What can hang from each mark:
j_150: j_369 j_372 j_515 j_658
j_372: j_150
j_192: j_735 j_916
j_916: j_383 j_515 j_573 j_863
j_573: j_916
j_515: j_916
j_369: j_150

In the rows, 128 means zero.
Known rows, with every way that one mark hangs from another:
j_916[j_383 j_515 j_573 j_863]: [ 81 115 165 189  72 105 204 130  78  61 116 127 105 129 141  57 179 117
 139  82 133 156 130 138 187]
j_150[j_369 j_515[j_916[j_863]] j_658]: [119 148 128  69 100 113 141 159 173  74  37 131  87  42 119 109 110 143
 104 182 169 111 130 157 103]
j_150[j_369 j_372 j_515 j_658]: [160 159 126  51 124 125 161 134 193  90  36 127  93  27 118 102  82 137
 120 211 170  66 144 169 108]
j_150[j_369 j_515 j_658]: [124 149 129  63 107 136 146 157 177 106  42 123 103  58 119 109  96 142
 122 193 160  92 132 158 115]
j_150[j_372 j_515 j_658]: [187 150 134  88 138 107 157 118 173  88  54 126 111  34 112  98  87 131
 122 194 155  73 130 149 120]
j_192[j_735 j_916[j_515 j_863]]: [102 152 169 164  89  97 167 142  87  37 157 114  76 159 157  99  84 129
 137 122 130 152  89  98  95]
j_192[j_735]: [132 143 139 129 137 128 134 133 119 103 137 128 111 168 149 142 113 136
 139 130 138 133 130 113 113]
j_515[j_916]: [136 126 121 116 128 120 114 118 138 105 127 138 124 122 127 148 141 132
 106 123 136 135 132 127 122]
j_573[j_916[j_515]]: [108 130 164 151 127 102 143 132 125 104 133 126 108 162 127 115  82 131
 110 117 143 134 109 132 129]
j_573[j_916[j_383 j_515 j_863]]: [ 90 124 174 164 104  82 145 141  99  83 125 120  92 152 137  87 109 120
 116  92 152 157 100 138 159]
j_150[j_369 j_658]: [143 137 124  78 102 136 133 146 160 128  78 132 112  96 118 117 114 132
 129 159 152 115 145 158 122]
j_150[j_369 j_515[j_916] j_658]: [133 146 121  53 107 130 134 150 187  87  39 130  99  51 115 124 106 146
 103 190 166  99 137 160 108]
j_150[j_369 j_372]: [134 149 115  76 132 132 149 120 161 117 103 130 101  93 133 126 110 122
 125 159 155  99 153 157 115]
j_916[j_573 j_863]: [101 123 148 168  97 117 171 135  98  95 115 140 118  98 143  88 167 128
 132 111 132 147 129 130 145]
j_192[j_735 j_916[j_383 j_573 j_863]]: [101 139 177 159  72 116 163 142  85  49 145 120  90 128 170  95 148 126
 140 110 135 158 106 115 151]
j_192[j_735 j_916[j_515 j_573]]: [107 148 172 162  84 128 187 126  99  49 156 121  97 155 158 106 106 139
 137 125 124 135 111 106 119]
j_573[j_916]: [120 131 156 129 137 110 114 136 133 128 131 128 118 138 133 131  93 134
 108 123 144 132 112 134 131]
j_573[j_916[j_863]]: [109 132 164 147 126  91 121 147 118 110 127 131 103 128 138 113  99 127
 110 116 149 150 101 130 124]
j_916[j_383]: [122 117 135 127 113 130 124 128 121 123 124 121 125 129 131 120 159 119
 133 108 133 137 131 139 173]
j_369[j_150[j_372 j_515[j_916] j_658]]: [181 132 135 102 146  91 153 109 132  88  69 144  99  61 124 106 121 147
 113 184 186  89 123 152 119]
j_372[j_150[j_369 j_515 j_658]]: [141 130 132  98 110 144 123 168 206 108  59 126  98  81 126 136  97 124
 138 202 166 113 125 150 137]
j_573[j_916[j_515 j_863]]: [ 95 133 169 167 117  84 152 143 108  88 131 126  93 150 133  95  85 126
 111 109 149 149 100 129 122]

Rows:
[175 148 118  61 118 125 151 120 176 114  75 136  99  64 116 112 101 126
 127 177 166  91 155 170 119]
j_150[j_369 j_372 j_658]
[187 123 136 116 140 100 153 103 112 121  99 145 109  94 123 100 131 137
 132 161 175 103 129 150 128]
j_369[j_150[j_372 j_658]]
[101 140 178 159  71 126 182 127  92  45 154 114  94 158 162  99 130 130
 142 109 127 141 111 115 157]
j_192[j_735 j_916[j_383 j_515 j_573]]
[100 111 157 169  82 130 193 118 101  87 119 127 123 141 135  79 173 123
 135  93 128 135 142 141 194]
j_916[j_383 j_515 j_573]
[167 159 117  39 122 117 151 126 199  72  35 135  90  22 115 118  92 139
 101 206 178  74 147 171 103]
j_150[j_369 j_372 j_515[j_916] j_658]
[110 129 127 110 124 148 121 166 196 111  84 122  98 103 140 146 103 121
 134 188 157 121 123 143 135]
j_372[j_150[j_369 j_515]]
[111 115 141 146  92 111 146 124 108  75 114 141 114 100 141 108 196 125
 113  93 143 159 138 142 170]
j_515[j_916[j_383 j_573 j_863]]
[191 143 133  77 128 100 146 110 177  65  52 131 106  30 111 108 118 129
 107 178 163  87 137 159 142]
j_150[j_372 j_515[j_916[j_383]] j_658]
[118 119 132 133 108  99 119 128 114  82 121 133 108 113 133 118 169 121
 111  98 145 159 125 136 150]
j_515[j_916[j_383 j_863]]
[174 132 141 110 145  98 162 114 125 104  70 137 103  65 124  92 114 144
 127 188 181  85 118 150 124]
j_369[j_150[j_372 j_515 j_658]]
[118 161 121  64 139 132 160 133 176  91  62 122  92  56 134 115  89 131
 117 194 162  76 142 159 108]
j_150[j_369 j_372 j_515]
[ 96 150 178 180  75 106 195 136  81  30 151 122  83 145 164  87 109 133
 138 117 130 151 101 103 114]
j_192[j_735 j_916[j_515 j_573 j_863]]
[126 158 115  53 138 124 148 125 185  74  62 130  89  51 130 131 101 134
  98 189 167  82 147 160 102]
j_150[j_369 j_372 j_515[j_916]]
[169 121 135 120 121 125 113 149 198  91  74 133 110  82 119 146 111 127
 124 185 157 127 117 133 140]
j_372[j_150[j_515[j_916] j_658]]
[144 125 134 111 150  98 148 107 115  88  91 135  99  83 138 111 143 139
 114 160 181 101 124 152 139]
j_369[j_150[j_372 j_515[j_916[j_383]]]]
[105 146 172 159  84 114 166 140  89  53 149 126  91 124 167 103 124 134
 137 124 131 150 103 107 115]
j_192[j_735 j_916[j_573 j_863]]
[ 96 113 156 167  85 116 167 136  91  90 112 133 116 102 145  78 197 118
 137  92 134 155 131 142 190]
j_916[j_383 j_573 j_863]
[130 113 141 140 116 137 126 146 180  85  92 131 116  96 139 143 148 120
 127 160 152 133 125 136 173]
j_372[j_150[j_515[j_916[j_383 j_573]]]]
[ 89 139 123  68 113 138 129 148 165  86  66 121  97  82 133 132 134 136
 103 159 160 111 137 158 136]
j_150[j_369 j_515[j_916[j_383]]]
[102 123 169 150 114 102 138 133 119 101 132 119 107 164 130 107 104 124
 114 102 147 141 111 142 163]
j_573[j_916[j_383 j_515]]
[ 98 143 174 161  77  97 166 140  80  34 156 108  73 162 160  92 111 122
 140 106 133 160  91 107 131]
j_192[j_735 j_916[j_383 j_515 j_863]]
[146 122 143 120 131 107 148 133 113 116  74 132 111  88 126  96 124 151
 126 175 171 104 110 141 128]
j_369[j_150[j_515 j_658]]
[116 125 136 148 104 109 148 126 114  78 117 148 116  98 135 114 173 132
 108 108 141 152 135 130 134]
j_515[j_916[j_573 j_863]]
[126 123 134 144 127 118 115 155 175  80  95 131 100  96 137 145 117 121
 123 168 154 141 111 126 134]
j_372[j_150[j_515[j_916[j_863]]]]
[141 121 142 125 127  88 144 134 108  87  71 141  98  76 127  96 137 149
 116 164 179 119 106 141 116]
j_369[j_150[j_515[j_916[j_863]] j_658]]
[187 146 138  88 125 110 170 109 177  63  49 141 113  17 115 104 119 142
 105 187 160  79 143 154 128]
j_150[j_372 j_515[j_916[j_573]] j_658]
